Every row comes from one small tree of marks. The marks that hang from a mark follow it in brackets, in alphabetical order. Every link used is in the known rows. Which tree was each row made from?
In the rows, 128 means zero.
Known rows
mimetuf[bukeb dopopog]: [106 108 125 105 128 115 116 160 111 136 132 121 124 113 121 145 148 118
 122 154 110 102  93 164]
dofof[bukeb[mimetuf] fufi[soso] rusav]: [173 146 124  64 176 125 138 142 137 186 136 136 103 122  99 121 185  96
 129 134 179  43 158 199]
nusa[mimetuf]: [124 142 131 123 132 122 122 110 124 126 118 113 131 132 143 130 118 130
 111 110 118 105 119 126]
mimetuf[bukeb dopopog nusa]: [103 114 132 117 104 112 100 149 115 137 130 113 133 107 136 137 169 133
 115 171 112 110  60 164]
mimetuf[dopopog nusa]: [107 142 126 139  83 117  95 141 127 126 121 115 147 120 142 142 147 134
 125 150 120 114  69 156]
dofof[bukeb rusav]: [142 118 108  94 148 117 120 132 128 139 155 148 119 139 125 130 189 116
 134 145 165  73 150 192]
bukeb[dofof[rusav] mimetuf[dopopog nusa]]: [ 95 133 118  92 100 122  34 185 143 116 148  94 109 126 140 156  93 136
 126 153 149  52  68 194]
fezo[fufi[dofof soso]]: [141 157 172 147 124 134 139 149 140 122 101  99 101 103 134 116 123 133
 128 149 141 126 164 138]
bukeb[dofof[rusav]]: [119 124 131 113 134 115  79 156 152 119 141 132 109 127 133 143 103 119
 140 133 148  77 146 155]
nusa[mimetuf[bukeb[dofof[fufi rusav]] dopopog]]: [110 123 145  68 146  69  63 158 151 159 133 126 116 121 124 154 133  88
 135 101 118   4 108 183]
rusav[dofof[bukeb[mimetuf[nusa]] fufi[soso]]]: [162 143 145  82 127  88 114 149 153 207 121  95  87 106 117 114 148 109
 114 170 150  78 123 145]
soso[fufi[dofof[bukeb]]]: [122 149 116  96  91 113 125 154 135 136 138 141  88 147 117 123 174 139
 142 128 160 121 151 172]
fufi[dofof[bukeb rusav] soso]: [162 134 133 105 147 121 122 158 136 135 135 138  91 118 125 118 187 120
 117 169 166  92 179 206]
fufi[dofof[bukeb[mimetuf[nusa]] rusav] soso]: [152 142 132  85 135 131 103 171 131 140 142  98  78 117 128 113 176 144
 106 180 177  80 125 210]
rusav[dofof[bukeb]]: [136 114 117 104 121  84 118 145 138 157 141 117  97 132 135 129 134 113
 122 165 139 106 145 137]
bukeb[dofof mimetuf]: [106 122 128  99 134 127  91 169 140 130 138 102  89 128 125 139  49 141
 128 128 145 103 109 131]
nusa[mimetuf[bukeb dopopog]]: [ 97 123 125 100 135 107 114 145 106 132 122 113 129 119 140 145 136 118
 102 134 101  80  81 162]
fezo[fufi[dofof]]: [123 132 157 130 106 122 123 150 141 113 130 100 105 125 135 123 122 134
 144 118 136 124 144 129]
mimetuf[dopopog]: [109 137 115 130 109 121 111 146 120 122 128 130 141 127 129 149 132 114
 129 132 118 112 104 158]
nusa[mimetuf[bukeb[dofof] dopopog]]: [ 80 120 138 100 129  91  77 164 132 132 124 112 106 112 140 155  86 125
 108 139 106  65  81 160]
soso[fufi[dofof]]: [117 155 134 118  88 130 116 151 137 114 129 124  98 144 121 125 131 140
 141 109 134 136 151 139]
bukeb[dofof[fufi rusav] mimetuf[dopopog]]: [113 135 127  66 131 109  61 184 152 150 149 117 106 135 106 160  99  92
 156 100 147  22 108 187]

Which tree is each row?
[ 97 110 137  97 111  92  46 179 143 128 142 116 114 105 139 148 138 127
 126 179 135  61  79 192]
mimetuf[bukeb[dofof[rusav]] dopopog nusa]
[137 128 149  92 147  95  80 146 169 155 134 145 114 131 116 135 128  96
 163  99 148  56 149 150]
bukeb[dofof[fufi rusav]]
[139 125 176 101 163  95 118 152 163 185  95 140  90  85 105 122 120 109
 135 151 129  88 146 135]
mimetuf[bukeb[dofof[fufi[soso]]]]
[ 81 112 142 113 101  94  64 173 144 136 124 114 110 101 139 146 116 141
 126 182 116  99  59 161]
mimetuf[bukeb[dofof] dopopog nusa]
[167 152 140 106 158 106 161 119 148 192 109 161 116 114 106 117 193 100
 133 139 150  97 158 159]
dofof[bukeb fufi[soso]]
[114  97 149  95 131  99  61 156 151 132 140 117 100 107 139 128 139 137
 127 176 148  80 103 161]
mimetuf[bukeb[dofof[rusav]] nusa]
[159 146 149 112 145 121 133 154 143 135 128 121  91 112 131 116 188 122
 133 171 177  76 190 196]
fezo[fufi[dofof[bukeb rusav] soso]]
[138 165 125  86 126 112 126 149 136 189 117 119 123 111 114 134 184 114
 123 156 149  69  83 196]
dofof[bukeb[mimetuf[dopopog nusa]] fufi[soso]]
[179 150 135  91 170 104 141 122 145 183 127 162 122 117 108 119 214  89
 138 142 165  52 180 192]
dofof[bukeb fufi[soso] rusav]
[126 121 112  59 122  78 106 174 137 189 159 103  98 136 105 152 129  81
 136 124 139  48 106 173]
rusav[dofof[bukeb[mimetuf[dopopog]] fufi]]
[152 149 166 131 131 133 116 153 142 114 116 104 107 107 134 118 148 121
 132 150 156  89 183 169]
fezo[fufi[dofof[rusav] soso]]
[122 127 122  68  92  73  90 172 142 189 151  91 106 127 120 141 147  97
 130 141 138  55  73 167]
rusav[dofof[bukeb[mimetuf[dopopog nusa]] fufi]]
[101 104 153 109 124 102  81 153 147 140 121 114  96 100 138 128 115 149
 121 175 125 114  87 131]
mimetuf[bukeb[dofof] nusa]
[143 144 125  78 136  89 121 179 138 198 130 105  93 115 108 140 129  78
 121 157 143  53 129 178]
rusav[dofof[bukeb[mimetuf[dopopog]] fufi[soso]]]
[160 126 125  76 156  97 129 122 146 172 155 162 126 142 106 126 216  92
 154 102 162  51 158 188]
dofof[bukeb fufi rusav]
[122 130 146  79 141 109  94 162 159 161 133 113  90 130 104 141  70 114
 150  94 138  82 115 125]
bukeb[dofof[fufi] mimetuf]
[149 150 152  83 167 121  88 166 160 165 121 117  86 112 104 134  97 103
 136 124 164  41 156 165]
bukeb[dofof[fufi[soso] rusav] mimetuf]
[148 148 153 128 131 120 156 150 141 143 113 118  93 107 130 115 164 132
 130 166 161 115 170 169]
fezo[fufi[dofof[bukeb] soso]]
[123 153 134  98 120 128 131 188 123 136 125  92  86 114 124 139 135 126
 123 162 162  85 124 206]
fezo[fufi[dofof[bukeb[mimetuf[dopopog]]] soso]]
[142 122 134  69 115  75 103 156 151 195 151  93  91 127 118 121 145 108
 131 139 147  73  97 140]
rusav[dofof[bukeb[mimetuf[nusa]] fufi]]
[140 153 155  97 154 121 108 160 160 171 104 111  86 105 106 131  74 116
 133 122 146  79 136 135]
bukeb[dofof[fufi[soso]] mimetuf]
[104 133  97  88  99 121 104 157 116 143 148 110 120 129 130 143 158 140
 117 161 148  90  54 192]
dofof[bukeb[mimetuf[dopopog nusa]]]
[136 157 163 105 132 114  91 155 164 175  96 105  94  98 115 124  94 132
 125 143 145  86 104 132]
bukeb[dofof[fufi[soso]] mimetuf[nusa]]
[130 102 158  69 161  88  86 158 160 167 140 142  95 116 107 134 144  99
 150 114 141  47 144 162]
mimetuf[bukeb[dofof[fufi rusav]]]
[163 148 165 123 136  87 124 141 154 182 104 116 105 102 118 122 121  85
 130 142 120  99 168 114]
rusav[dofof[fufi[soso]]]
[126 125 110  91 121 129 119 139 125 149 146 110 110 127 129 124 152 151
 117 156 158 107  82 159]
dofof[bukeb[mimetuf[nusa]]]
[167 139 139  75 154  97 137 157 143 206 127 105  80 114 106 120 127  91
 118 152 151  76 154 148]
rusav[dofof[bukeb[mimetuf] fufi[soso]]]
[169 152 134  72 155 121 121 135 143 185 128 129 107 118 109 114 201 111
 124 151 177  49 126 196]
dofof[bukeb[mimetuf[nusa]] fufi[soso] rusav]
[130 140 102  51 116 132 103 178 127 130 169 118  74 156 106 130 166 134
 139 118 191  73 152 207]
soso[fufi[dofof[bukeb[mimetuf] rusav]]]
